Every row comes from one small tree of marks. The marks that hang from a mark follow it in brackets, in the order of their numbers. Every link used is in the known rows. Which tree was each row made from?
Known rows
Q159{Q308{Q182 Q967} Q408{Q474}}: [-50   3   7  21   5 -10  41  -8 -26  -7  -9 -12 -15  -6  18 -12  19 -15
  -7  14  12   9   8 -15  14 -12 -20   3 -29  15 -17   6 -11  36  -4  24
  28 -33 -15  10  18  18]
Q308{Q967}: [  2 -16  19   1   8  -9  22  -6   6 -10  -5   2 -14  -3   2   4   2  -6
  -1   1 -10   3   7   7  -4  -7  -6  11  -2  22  -6   2  -7   9 -26  15
   6  -4   3  -9   7   7]
Q777{Q182{Q308{Q159 Q967}} Q627}: [ -2  -6  25  -3  26   2 -18   7  -5  24   8  -7 -25   7   3  -5 -11  18
  -2  13 -30   9 -26  15 -24  17   4  20  -5  14 -25  -6  -6 -30   6  19
  28  -4 -17 -17   8 -12]
Q474{Q408{Q159}}: [  7   2  43   2 -10   4  12  16  -6  -2 -10 -12  20  -3  21  -6   1   2
  -1  -6 -13  -5   1 -15   7 -17   1   4 -10  -2 -19  -2  17   8  -7  -3
  36 -11   9 -11  -7  12]
Q777{Q182{Q308{Q474 Q967}} Q627}: [ -4 -19  29  -5  23   7  -8   5  -7  24  -6  -4 -17  10   5  -9 -15  21
  -1  18 -30  13 -32  14 -34  18  -6  19   4   9 -23  -9  -9 -53   6  21
  36   1 -15 -18  14 -10]
Q182{Q308{Q159} Q777{Q627{Q120}}}: [ 33   0 -15  23  27  18 -51   8 -22  30  15 -14 -30   7 -16   4 -12  17
  -2   3 -14  15   5  22 -16  24  16  26  -8   1 -13  -6   6 -19   3  19
  18  10  -8  -6  16   1]
Q159{Q308{Q182 Q967} Q408}: [-47   9   7  19   4 -10  41  -8  -7  -4 -10 -17  -3  -2  13 -13  21  -7
  -6  12   8   0   0  -6   9  -6 -15  15 -35  17 -18   4 -13  22   0  26
  29 -28 -17   6  18   4]
Q627{Q120 Q777{Q182{Q308{Q474}}}}: [ 33 -26  19   7  17  -7 -17   5 -20  30   6 -26   7  15  -3   0 -13  14
  -6  -4 -16  18 -20  20 -19   9  -7   2  19  17   9  -8  11 -23  -3   2
   9   8 -15  -2  13 -36]
Q777{Q627{Q120}}: [ 20 -13  12   4  16  -4   1  12 -22  14 -10   4  -8   6  -7   9  -7  -3
  -2  -7  -8   3   7  18 -45  12   9  -1  26   5 -11  -8  23 -27 -10  -2
  -2  17   8 -15  -1 -16]
Q777{Q627}: [  6   0   8  -1  10   3   1  13  -9  12  -7   9 -11   2  -3   3  -5  -3
   0  -3  -7  -2   4   6 -41  11   1  -2  10   0 -20  -7  10 -22   0   2
   2  11   5 -10  -1 -13]
Q777{Q182{Q308} Q627}: [ 11  -5  15  -7  20   8 -16   5 -10  26   4  -2 -17   9   0  -9 -15  21
  -2  13 -22   7 -37  12 -35  22   0  13   9   0 -21  -8 -10 -33  17   9
  26   1 -17 -13   9 -14]
Q967{Q308{Q159{Q408}}}: [-16  29   0   5   2  11 -18   5  32  -3   3  -8  16  -3   8  -2   5  -1
   1   3   2  -3  13  -8  14 -11 -16  11 -39  15 -18  10   8 -24  12  18
  18 -14   4  -2   3  -1]
Q777{Q182{Q308{Q474}} Q627{Q120}}: [ 12 -24  22  -2  25   3 -20   9 -21  32  -5  -8  -9  16  -1  -5 -19  23
  -2  12 -27  17 -32  23 -39  22   5  13  19   1  -9 -10   6 -60   8  10
  30   9 -14 -17  10 -19]
Q627{Q120 Q777{Q182{Q308{Q159}}}}: [ 35 -17  17   9  19 -12 -24   4 -20  31  16 -29   2  13  -5   2 -12  12
  -7  -7 -15  15 -17  19 -14   8   0   1  14  20   8  -5  15 -10  -4   1
   3   4 -17  -2   8 -37]
Q182{Q308{Q159 Q474} Q777}: [  1   2 -17  24  16  25 -57   5  -4  24  11 -18 -15   7  -5  -7  -8  22
   1  15 -12  17   4   7  18  17   6  28 -33  -5  -1  -2  -5 -33  11  26
  31   1 -13   5  19  13]
Q308{Q159{Q408} Q182{Q777{Q627}}}: [-39  18  -4  28  19   4 -13   7 -25  31   8 -10 -14   0  10  -4  10   1
  -3   5  -1   5  -9  -4  -3  10   8  14 -44  -3 -28  -7   6 -11  13  25
  34 -14 -13   8   8  -2]
Q627{Q120 Q777{Q182{Q308}}}: [ 42 -22  14   6  17 -10 -15   0 -21  29  12 -24   2  14  -6   1 -13  13
  -7  -8 -13  14 -22  20 -20   9  -5   0  22  17   8  -6   8  -8  -6  -2
   3   6 -17  -3  11 -36]
Q627{Q120 Q777{Q182}}: [ 34 -22  19   3  13 -20  -6   1 -23  24   9 -26   6  13  -5   2 -11   4
  -7 -12 -14  13 -22  16 -25   3  -2  -6  22  16   2  -8  16 -10  -5  -5
  -3   9 -11  -3   5 -38]
Q777{Q182 Q627}: [ -3  -4  18 -11  16  -6  -5   4 -14  21   1  -4 -10   8   1  -7 -13  10
  -2   7 -23   4 -37   7 -40  14   4   3   9  -1 -29 -11   2 -35  16   3
  18   4  -9 -12   0 -16]
Q408{Q159{Q308{Q182}} Q474}: [ -3   7  15   8   2 -16  37  12 -47   2  -4   7  -6  -4  24 -17   1 -20
  -4   5  -5   5  11 -27  20 -20  -9 -15  -8   2   3   5   4  30 -25   5
  12 -24   4  15   4  17]
Q474{Q408{Q159{Q308}}}: [  0  11  41   4 -10  -2  17  17  -6  -8 -10 -24  18  -3  19 -12   4   1
  -3  -2 -13  -5   5 -16  12 -16   1   5 -13   1 -15  -1  17  12  -1   1
  33 -16   5  -6  -5  11]
Q308{Q159}: [-24  15   3   8   6  -5 -24   9   5   7  13 -12  -2  -3   4   3   5  -1
   0   2  -4   1  14  -1  19  -2  15   2 -24   6  -2   5  15  -7   1   8
   3  -5  -3   4  -8  -4]
Q159{Q308{Q182 Q474} Q408}: [-65  13  -1  22  -2  -1  22   2  -7   7 -17 -18  16   3  16 -19  17   0
  -4  19  12   4  -2 -13  12   0 -14   8 -41  -2 -13   1   0 -17  23  22
  35 -22 -17  13  13   0]
Q182{Q308{Q474} Q777}: [ 17  -9 -18  19  12  29 -41   1 -10  21   3 -11 -13   8  -6  -9 -11  24
   2  15 -10  18  -6   8   3  18  -4  26 -16 -10  -1  -6 -15 -30  12  21
  29   5 -12   2  24  14]
Q408{Q159{Q308{Q182 Q967}} Q474}: [ -1  -1  21   8   6 -19  49   8 -45  -4  -9   8 -13  -5  26 -14   2 -23
  -4   5 -10   6  13 -24  18 -24 -13  -9  -8  15   0   5  -2  35 -38  13
  14 -27   4  11   8  20]
Q627{Q120}: [ 22 -19   5   4   8 -11   2  -1 -17   3  -4  -6   4   6  -5   9  -5   0
  -2  -7  -1   7   2  18  -7   0  11   0  22   6  13   0  19  -5 -14  -6
  -4   8   4  -7   1  -6]
Q967{Q308}: [ 10  17   3  -6   1   8   0   4  28 -11  -7  -2  13  -1   2  -2  -3   1
   2   3  -3  -2   4  -3  -1  -7 -23  10  -5  12  -5   4  -5 -25   6  15
   5  -5   5  -1   9   0]
Q159{Q308{Q182 Q474 Q967} Q408}: [-64   3  13  23   3  -5  37  -2  -5   1 -20 -20   7   1  18 -16  19  -3
  -4  19   4   5   1  -9  10  -5 -18  15 -41  15 -14   2  -5  -9   2  33
  40 -25 -16   7  19   4]

Which tree is each row?
[ -7  10  42   7  -7  -1  25  19 -12  -3 -13 -22  17  -3  22 -14   5   2
  -3   0 -13  -5  -1 -17  10 -15   0   7 -11   1 -11  -4  11  12  -1   5
  39 -19  -1  -2  -2  10]
Q474{Q408{Q159{Q308{Q182}}}}
[-61  -8  25  20   8  -2 -10   4  14  10  -8 -11   5  -2  19   0  12  -4
   0  12  -9  10  24  -3  20 -12   0  14 -58  21 -21   8  21 -37 -17  30
  39 -14   1 -10   1   6]
Q308{Q159{Q408} Q474 Q967}
[ -3  -2   0  13  17   4  12   7 -32  20  -4  -2 -18   3   1  -6  -2   4
  -1   5  -9   7 -22   3 -25  16  -2  13   3  -8 -11 -16 -13 -12   7  18
  19  -1 -11   8  16  -1]
Q308{Q182{Q777{Q627}}}
[-34  -1  13   9   4 -14  21   4   3 -11 -16 -24  -2   2   4 -11   6  -4
  -2  17 -13   9  18   1   8  -4  -6  11 -13  18   4   1  -1 -17  -5  24
  10  -8  -7   6  11   4]
Q159{Q308{Q474 Q967}}
[-62   9   7  20   0   7 -30  11  12  18  -1 -12  20   1  17  -4  10   2
   1  11   2   6  18  -9  22  -5   6   2 -57   0 -16   6  27 -45  11  15
  31  -8  -1   0  -6  -3]
Q308{Q159{Q408} Q474}
[ 13 -17  21  -7  21 -15  -2   3 -26  23  -2  -8  -8  12  -3  -1 -16  10
  -4   2 -24  10 -34  19 -46  13  12   3  25   3 -17 -11  15 -40   6  -1
  14  10  -6 -17   0 -21]
Q777{Q182 Q627{Q120}}
[-34   2  -1  16  -1 -10  27 -10 -16 -13  -5 -17 -10  -6  10  -9  16 -18
  -6  10  11   7  22 -12  14 -17 -16  -1 -30  16 -25  11  -1  35  -4  14
  22 -25  -6   2  11  19]
Q159{Q308{Q967} Q408{Q474}}
[-31   9   0  14  -2 -10  25 -11   3 -10  -6 -20   0  -2   4 -10  18  -8
  -6   8   9   0  12  -5   9 -10 -12  11 -38  18 -25   9  -2  23   0  17
  20 -21  -8  -2  10   7]
Q159{Q308{Q967} Q408}
[-16  27   2   5   3   9 -19   5  22  -5   4  -7  11  -5  10  -1   4  -5
   1   5   3   1  17 -13  17 -14 -19   5 -35  14 -17  11   8 -15   9  17
  18 -16   5   0   3   4]
Q967{Q308{Q159{Q408{Q474}}}}
[-44  -3  31  14  22 -14  22   8  -5   5   1  -5 -20  -6  17   3  12  -4
  -2   9 -14   4   3   4  18  -3   4  18 -23  27   4  -1  -7   6 -23  36
  21 -21 -13   5  10   0]
Q308{Q159 Q182 Q967}
[ 36  -9 -11  12  16   2 -17   2 -33  17   1  -8 -19   7 -17   3 -11   1
  -2  -6 -13  10  -4  15 -38  14  12  10  11  -6 -22 -12  12 -18   0   5
   5  18   5  -6  10   0]
Q182{Q777{Q627{Q120}}}
[-40   9  16  10  -5  -3   6  14   2 -10 -16 -37  15   0   6 -14   6   3
  -2  16  -9   7  12  -5  12  -3  -1   6 -11   2   0  -2   8 -21  20  13
  21  -8  -9   9   5   4]
Q159{Q308{Q474{Q408}}}
[ 20  -2 -10  21  22  15 -38  -3  -4  13  17 -16 -33   2  -8   0  -4  16
  -1   9 -16  14   5  14  15  11   4  34 -28  13  -8   0 -14   4  -7  31
  25  -6 -13  -3  22  17]
Q182{Q308{Q159 Q967} Q777}
[-83  -9  34  27  17  -3  13  10  -1  17 -14  -7   2  -2  30  -3  17  -1
   0  18  -9  11   5  -5  20  -6  -6  20 -56  20 -11   0   6 -35 -15  44
  51 -25 -12   2  11   3]
Q308{Q159{Q408} Q182 Q474 Q967}
[ 12  10  19   3  -1 -20  37   5  -9  -4  -7   0   3   0  13 -14   3 -11
  -3  -1 -13  -8   9 -11   9 -17  -3   6 -20  18  -6   6   5  15 -33  10
   6 -16   6  -1   0   5]
Q408{Q159{Q308{Q967}}}
[ -8   4  50   8  -4  -5  33  18 -11  -6 -15 -21  13  -4  23 -12   6   1
  -4  -1 -17  -4   0 -15  11 -17  -2  11 -12   8 -14  -4   9  15 -10  11
  41 -21   1  -5   2  13]
Q474{Q408{Q159{Q308{Q182 Q967}}}}
[ 19  -4  11   1   8   1 -17   2  -3  25  15 -20  -4   8  -1  -9  -8  13
  -4  -1 -13   7 -25   2 -14   9 -17   1   1  11  -5  -6 -11  -2   8   4
   8  -2 -21   3  10 -30]
Q627{Q777{Q182{Q308}}}
[-16  -3  20  -1  22   7 -30  13  -5  32   4 -10 -13  10   6 -10 -14  22
  -1  18 -28  11 -27  11 -23  22   5  14  -9   2 -19  -8   1 -59  19  16
  33   1 -18 -11   7 -16]
Q777{Q182{Q308{Q159 Q474}} Q627}
[-13  -4  14   0  14   0 -20  -8   6  13  16 -15 -11   5   9  -9  -3  21
  -3  14 -17   9 -30   6  16   4   1  20 -27  13 -12   4 -14  -5  10  19
  33 -18 -23  -9  10   1]
Q777{Q182{Q308{Q159{Q408} Q967}}}
[ 14 -11  18  -1  28  -2 -27   9 -19  30   8 -12 -16  12  -2  -1 -16  20
  -4   7 -25  12 -28  24 -28  20  15  13  11   7 -13  -6  10 -38   8   9
  23   4 -16 -16   5 -20]
Q777{Q182{Q308{Q159}} Q627{Q120}}
[ 33 -18 -10  21  22  26 -40   9 -24  29  -5  -8 -17  13 -13  -3 -16  21
   0   9 -15  20  -1  20 -29  26   3  26   2  -7  -8 -11   1 -47   3  21
  27  17  -5  -8  23   4]
Q182{Q308{Q474} Q777{Q627{Q120}}}
[ 22 -20   0  19  24  25 -24   6 -14  23  -8  -6 -31   8  -8  -4 -12  18
   1  14 -23  19   1  17 -28  21  -7  34  -9   5 -18 -10 -13 -39  -6  33
  35   9  -6 -12  28  11]
Q182{Q308{Q474 Q967} Q777{Q627}}
[-22  -9  39   7  -8   9   1  21  -1   6 -20 -10  28   2  22 -10  -1   7
   2   6 -15   4   5 -13   8 -10  -2   4 -17  -5  -8  -4  21 -42  -2   7
  42  -5   8  -8  -2   9]
Q308{Q474{Q408{Q159}}}
[  3   8  25   6   4 -20  49   8 -17   1 -10   1   2   1  18 -16   5 -11
  -3   1 -13  -7   2 -11   9 -14  -6   8 -19  17  -1   4  -2  16 -28  17
  14 -21   0   5   6   3]
Q408{Q159{Q308{Q182 Q967}}}
[-34  14 -13  16  -5  -3   9  -7 -19  -6   0 -16  -3  -4   8 -11  14 -13
  -6  10  18   6  17 -17  18 -12 -13  -8 -30   0 -20  10   4  29  14   4
  17 -21  -7   9   6  14]
Q159{Q308 Q408{Q474}}
[-55  -4  35  15   6  -8  38  12  -7 -11 -26 -33   2  -2  16 -14  11   1
  -3  21 -16   9   4  -3  11  -3 -10  17  -8  16   5  -7  -7 -16   1  33
  34 -18 -16  10  18   8]
Q159{Q308{Q182 Q474{Q408} Q967}}
[ 14   9   4   6  16   8   6   8  -2   2 -11  -4   2   4   1  -3  -5   3
   0   4 -10   5 -11   4 -20   4 -19  18   4   9  -6  -8  -9 -33   6  25
  19  -3  -1   3  21  -3]
Q967{Q308{Q182{Q777{Q627{Q120}}}}}
[-10  -4   5  17  14  15 -20  -2   4   6  11   0 -22  -4   9   3   5   7
  -2  10   2   9  19   3  25   0  -6  18 -31  19  -8  11  -7  17 -16  23
  27 -19 -11  -7  12  13]
Q182{Q308{Q159{Q408{Q474}} Q967}}
[-40  -3   9  19  12 -11  29   4 -15  -3 -17 -27  -9   2   5 -16   6   0
  -2  20 -17  13   0   2   6   3  -8  20 -14  14   2  -8 -14 -19  -1  36
  24 -13 -17  15  24   7]
Q159{Q308{Q182{Q777} Q474 Q967}}
[-57   4   7  26  18   4 -20  16 -18  27  -2 -17  -1   3  14  -8   3   8
   1  17 -16  17  -4  -4  19  10  10  15 -36  -5   4 -11   6 -53  12  33
  36  -8 -14  18  11   1]
Q308{Q159 Q182{Q777} Q474}
[-77 -14  62  21  17  -1  13  25   0   7 -20 -25   1  -5  32  -2  12   4
   0  18 -25  14   8  -4  25  -7   2  22 -31  19  -2  -8   8 -39 -11  43
  58 -23 -11   1  11   8]
Q308{Q159 Q182 Q474{Q408} Q967}
[ 12  12 -26  25  13  25 -55  -3  -6  24  22 -17 -20   4  -6  -5  -1  19
  -2   8  -1  11   1   5  15  14   5  27 -41  -4 -17   2  -7   3  13  21
  30  -7 -13   0  16  14]
Q182{Q308{Q159{Q408}} Q777}
[ -8  -5  15  -3  17  -1 -19  -6   6  11  16 -15 -14   6   7  -8  -7  22
  -2  15 -22  10 -32   9  16   6   2  20 -14  14  -3   1 -16  -8   6  19
  28 -14 -23  -6   9  -1]
Q777{Q182{Q308{Q159 Q967}}}
[-22  27  11   4  11   6  -1  13  20  -2  -2  -6   9  -3  12  -4   3   2
   1   8  -6   0   0  -5  14  -5 -16  14 -20  15   1   2  -6 -28   7  28
  15 -17  -6  10  11  -4]
Q967{Q308{Q159 Q182}}
[-13   3  29   9   4 -18  46  12 -15   6 -17   0   8   3  22 -19   4  -8
  -2   6 -17  -3   2 -14  11 -15  -7   8 -23  16   0   2   2  -9 -28  21
  21 -19   1   5   6   2]
Q408{Q159{Q308{Q182 Q474 Q967}}}
[-27  -7  12  20  12  19 -25   4  16  13  -1  -5  -7   0  13  -1   5  16
   1  15  -4  10  16   5  23   3  -7  24 -42  17  -4   9  -2 -22  -9  31
  37 -14 -11  -9  14   7]
Q182{Q308{Q159{Q408} Q474 Q967}}
[ 24 -27  26  -4  29  -3  -5   2 -20  23  -2  -6 -22  13  -2   0 -17  19
  -4   7 -27  14 -31  28 -40  18   4  19  24  15 -14  -9  -1 -32  -6  13
  26   5 -13 -23  13 -15]
Q777{Q182{Q308{Q967}} Q627{Q120}}
[-34  20 -14  24   5   0  16  -4 -23  11  -5 -21  -4   2   4 -17  14  -2
  -6  10  10   2  -7  -7  -7   6  -8  12 -34  -2 -29  -3  -6   6  23  20
  28 -18 -18  10  17   1]
Q159{Q308{Q182{Q777{Q627}}} Q408}
[  8   8   9   5  -3 -17  27   9 -40  -3  -2   8  -5  -4  20 -14  -3 -22
  -3   2  -5   3  20 -25  19 -23  -7 -16  -9   4  -2   8   9  31 -24  -2
   5 -20   9   9  -1  19]
Q408{Q159{Q308} Q474}
[ 24 -18  17  -4  26   0 -16   5 -22  29   2  -5 -15  14  -4  -2 -18  22
  -4   7 -24  12 -37  24 -39  22   8  13  23   4 -11  -9   3 -38   6   6
  24   7 -14 -17   9 -19]
Q777{Q182{Q308} Q627{Q120}}
[-52 -11  29  13  12  -8  -9  11  14   4  -9 -12  -2  -2  15   2   6  -2
   2  14 -21  12  24   3  19  -8   6  14 -37  24  -3   3  17 -40 -20  30
  25  -6   2  -4   2   4]
Q308{Q159 Q474 Q967}
[ 11  -4  17   4  12  -4 -15   4  -1  23  18 -23  -8   6   2  -6  -6  10
  -4   1 -18   8 -17   5  -7   6 -14   5  -8  22  -8  -5  -7   1   2  13
  11  -5 -21   0  10 -29]
Q627{Q777{Q182{Q308{Q159 Q967}}}}
[-39  19  17   8  11   9  -6  19  21   4 -12  -8  20   0  18  -6   2   5
   3  16 -10   5   4  -7  14  -4 -18  15 -27  13   3   0   0 -60   9  34
  27 -14  -4  11  13  -6]
Q967{Q308{Q159 Q182 Q474}}
[ 41  -1 -19  15  19  26 -35   4 -19  25   7  -4 -31   7 -15  -3 -13  18
   0   6 -10  10  -6  14 -26  25   1  25  -2  -7 -19  -9 -12 -12   8  17
  17  10  -9  -6  22   7]
Q182{Q308 Q777{Q627}}
[-30 -12   8  19  17  10   6  15 -29  26 -20  -3  -2   7   9 -11  -3   7
   2  15 -14  15 -16   0 -22  17  -5  14  -8 -11  -5 -19  -5 -56   8  27
  34   3  -9   9  19   0]
Q308{Q182{Q777{Q627}} Q474}
